What can hang from each mark:
zivin: mase zonag
mize: zonag
vumu: zonag
beda: mase
mase: beda sives tuka zafop zivin
zonag: mize vumu zivin

Known rows, with every way that one mark hangs from another:
mize{zonag{vumu zivin{mase{beda tuka}}}}: |  .31 | -.06 | -.02 | -.06 |  .02 |  .05 | -.03 | -.39 | -.33 | -.02 |  .05 |  .02 |  .19 |  .03 | -.05 | -.01 |  .08 |  .17 |
zonag{mize vumu zivin{mase{beda sives tuka zafop}}}: |  .36 | -.08 | -.10 | -.08 | -.13 |  .12 |  .03 | -.56 | -.30 |  .09 | -.04 |  .10 |  .12 |  .06 | -.06 | -.10 | -.06 |  .02 |
vumu{zonag{zivin{mase}}}: |  .23 | -.04 |  .10 |  .06 | -.03 |  .01 |  .10 | -.47 | -.26 | -.15 |  .09 | -.02 |  .10 |  .02 | -.08 |  .07 |  .03 |  .16 |
mize{zonag{vumu zivin}}: |  .22 | -.12 |  .01 |  .02 |  .12 | -.02 |  .01 | -.41 | -.31 | -.07 |  .14 | -.03 |  .23 |  .03 | -.09 |  .09 |  .08 |  .17 |
mase{beda sives tuka zivin{zonag{vumu}}}: |  .33 | -.08 | -.17 | -.28 |  .03 |  .41 | -.02 | -.11 |  .04 |  .12 | -.19 |  .01 | -.01 |  .14 | -.15 | -.09 |  .17 |  .05 |
zivin{mase}: |  .27 |  .12 |  .07 |  .04 | -.12 |  .00 |  .01 | -.11 | -.16 | -.16 | -.07 |  .05 |  .00 |  .05 | -.08 | -.06 |  .07 |  .16 |
mase{beda sives zafop zivin{zonag{vumu}}}: |  .34 | -.22 | -.18 | -.08 |  .08 |  .45 |  .06 |  .01 | -.16 |  .04 | -.21 | -.02 |  .05 |  .19 | -.40 |  .02 |  .11 |  .15 |
mize{zonag{zivin{mase{beda}}}}: |  .24 | -.06 |  .02 |  .00 |  .02 |  .05 | -.04 | -.30 | -.35 | -.03 |  .07 | -.03 |  .09 |  .03 | -.11 |  .01 |  .09 |  .14 |
mase{beda tuka zafop}: |  .29 | -.06 | -.09 | -.16 | -.01 |  .38 | -.04 |  .13 | -.21 |  .14 | -.31 |  .07 | -.05 |  .02 | -.23 | -.26 |  .27 |  .05 |
mize{zonag{vumu}}: |  .19 | -.10 | -.03 |  .01 |  .13 | -.01 |  .04 | -.24 | -.27 | -.17 |  .06 | -.05 |  .24 |  .01 | -.14 |  .08 |  .11 |  .24 |
vumu{zonag}: |  .14 | -.07 |  .04 |  .06 |  .07 |  .04 |  .14 | -.30 | -.20 | -.22 |  .03 | -.06 |  .12 | -.01 | -.15 |  .08 |  .09 |  .20 |
mize{zonag{vumu zivin{mase}}}: |  .28 | -.06 |  .03 |  .02 |  .04 | -.03 |  .01 | -.42 | -.34 | -.09 |  .11 |  .00 |  .22 |  .04 | -.07 |  .06 |  .05 |  .20 |
beda{mase}: |  .31 | -.06 | -.03 | -.02 | -.05 |  .05 |  .08 |  .07 | -.22 | -.06 | -.07 |  .01 | -.02 | -.04 | -.08 | -.17 |  .19 |  .24 |
mase{beda sives tuka zafop zivin{zonag{mize}}}: |  .30 | -.15 | -.13 | -.22 | -.01 |  .50 |  .00 | -.02 | -.11 |  .15 | -.29 | -.07 | -.08 |  .10 | -.36 | -.14 |  .18 |  .02 |
beda{mase{sives tuka zafop zivin{zonag{mize}}}}: |  .39 | -.12 | -.02 | -.15 | -.11 |  .24 |  .09 |  .06 | -.19 |  .04 | -.18 | -.08 | -.06 | -.01 | -.23 | -.20 |  .22 |  .19 |
zivin{mase{beda}}: |  .31 |  .06 | -.06 | -.02 | -.10 |  .12 | -.01 | -.05 | -.20 | -.09 | -.14 |  .07 | -.02 |  .07 | -.10 | -.12 |  .07 |  .14 |
beda{mase{sives tuka zivin{zonag{vumu}}}}: |  .41 | -.07 | -.05 | -.19 | -.08 |  .18 |  .07 | -.01 | -.09 |  .02 | -.11 | -.02 | -.02 |  .02 | -.09 | -.17 |  .21 |  .21 |
zivin{mase{beda sives} zonag{mize}}: |  .28 | -.06 | -.15 | -.03 |  .03 |  .12 | -.02 | -.13 | -.19 | -.09 | -.06 | -.07 |  .01 |  .05 | -.20 | -.04 | -.03 |  .11 |

Rows:
|  .35 | -.10 | -.05 | -.10 | -.01 |  .12 | -.02 | -.35 | -.36 |  .01 |  .00 |  .03 |  .18 |  .06 | -.12 |  .01 |  .08 |  .16 | => mize{zonag{vumu zivin{mase{beda sives tuka zafop}}}}
|  .35 | -.10 |  .04 |  .04 | -.11 |  .17 |  .13 |  .10 | -.26 | -.05 | -.16 | -.05 | -.03 |  .01 | -.22 | -.18 |  .22 |  .26 | => beda{mase{zafop zivin}}
|  .13 | -.08 |  .06 |  .14 |  .11 |  .05 |  .10 | -.28 | -.05 | -.16 |  .03 | -.15 |  .11 |  .06 | -.17 |  .05 |  .06 |  .15 | => mase{zivin{zonag{mize vumu}}}
|  .34 | -.16 |  .01 |  .08 | -.03 |  .13 |  .15 |  .02 | -.27 | -.09 | -.10 | -.12 |  .05 | -.01 | -.23 | -.15 |  .16 |  .28 | => beda{mase{zafop zivin{zonag{mize vumu}}}}
|  .31 |  .00 | -.02 | -.05 | -.13 | -.02 |  .03 | -.66 | -.22 |  .03 |  .07 |  .08 |  .13 |  .04 |  .02 | -.04 | -.08 |  .01 | => zonag{mize vumu zivin{mase{sives tuka}}}
|  .23 | -.22 | -.09 |  .10 |  .11 |  .33 |  .09 | -.08 | -.21 | -.03 | -.17 | -.12 |  .08 |  .09 | -.36 | -.06 |  .09 |  .16 | => mase{beda zafop zivin{zonag{mize vumu}}}
|  .28 | -.04 |  .02 | -.07 | -.05 |  .13 |  .07 | -.45 | -.24 | -.06 |  .02 |  .02 |  .05 |  .03 | -.08 |  .01 |  .05 |  .11 | => vumu{zonag{zivin{mase{beda sives tuka}}}}
|  .42 | -.13 | -.05 | -.14 | -.10 |  .24 |  .10 |  .01 | -.19 |  .03 | -.17 | -.06 | -.01 |  .00 | -.22 | -.19 |  .20 |  .21 | => beda{mase{sives tuka zafop zivin{zonag{mize vumu}}}}
|  .35 | -.08 | -.12 | -.29 | -.12 |  .54 |  .01 |  .04 | -.10 |  .19 | -.35 |  .05 | -.12 |  .16 | -.31 | -.15 |  .24 |  .02 | => mase{beda sives tuka zafop zivin}
|  .19 | -.08 |  .04 |  .05 | -.06 |  .00 |  .13 | -.62 | -.30 | -.14 |  .11 | -.06 |  .09 |  .01 | -.12 |  .08 | -.05 |  .11 | => vumu{zonag{mize zivin{mase{sives}}}}
|  .35 | -.12 | -.12 | -.24 |  .01 |  .53 | -.02 |  .08 | -.09 |  .17 | -.31 | -.03 | -.08 |  .13 | -.36 | -.13 |  .23 |  .05 | => mase{beda sives tuka zafop zivin{zonag}}
|  .30 | -.07 | -.01 | -.03 |  .02 |  .00 |  .01 | -.43 | -.33 | -.07 |  .10 |  .02 |  .21 |  .06 | -.08 |  .10 |  .03 |  .19 | => mize{zonag{vumu zivin{mase{sives}}}}
|  .20 | -.10 | -.04 | -.02 |  .07 |  .14 |  .09 | -.29 | -.02 | -.10 |  .01 | -.10 |  .08 |  .13 | -.23 |  .12 |  .02 |  .12 | => mase{sives zivin{zonag{mize vumu}}}
|  .39 |  .00 | -.12 | -.09 | -.15 |  .26 |  .00 |  .03 | -.26 | -.03 | -.23 |  .11 | -.04 |  .13 | -.25 | -.08 |  .07 |  .15 | => zivin{mase{beda sives zafop}}
|  .18 | -.04 |  .09 |  .05 | -.06 | -.01 |  .11 | -.61 | -.27 | -.13 |  .09 | -.07 |  .09 | -.04 | -.07 |  .01 | -.01 |  .10 | => vumu{zonag{mize zivin{mase{tuka}}}}
|  .41 | -.01 |  .00 |  .00 | -.09 |  .06 |  .03 | -.41 | -.26 |  .02 |  .01 |  .16 |  .15 |  .12 | -.07 |  .02 | -.01 |  .11 | => zonag{vumu zivin{mase{sives zafop}}}
|  .34 | -.09 | -.19 | -.04 |  .04 |  .10 |  .02 | -.22 | -.19 | -.12 | -.05 | -.03 |  .13 |  .06 | -.16 | -.02 | -.07 |  .17 | => zivin{mase{beda sives} zonag{mize vumu}}
|  .28 |  .01 |  .03 |  .02 | -.11 | -.06 |  .03 | -.66 | -.23 |  .00 |  .07 |  .05 |  .15 |  .01 |  .05 | -.09 | -.07 |  .03 | => zonag{mize vumu zivin{mase{tuka}}}
|  .21 | -.06 |  .05 | -.01 | -.08 |  .02 |  .10 | -.61 | -.26 | -.11 |  .08 | -.05 |  .08 | -.01 | -.09 |  .04 | -.02 |  .08 | => vumu{zonag{mize zivin{mase{sives tuka}}}}
|  .32 |  .03 |  .02 |  .09 |  .08 | -.04 |  .02 | -.13 | -.14 | -.22 |  .01 | -.02 |  .16 |  .03 | -.09 |  .00 |  .01 |  .24 | => zivin{mase zonag{vumu}}
|  .21 |  .02 |  .05 |  .13 |  .05 | -.06 |  .01 | -.18 | -.18 | -.20 |  .03 | -.13 |  .06 | -.02 | -.15 | -.03 | -.01 |  .15 | => zivin{mase zonag{mize}}
|  .33 | -.02 | -.10 | -.04 |  .02 |  .08 | -.02 | -.21 | -.16 | -.09 | -.09 | -.05 |  .11 | -.03 | -.07 | -.17 |  .01 |  .13 | => zivin{mase{beda tuka} zonag{mize vumu}}
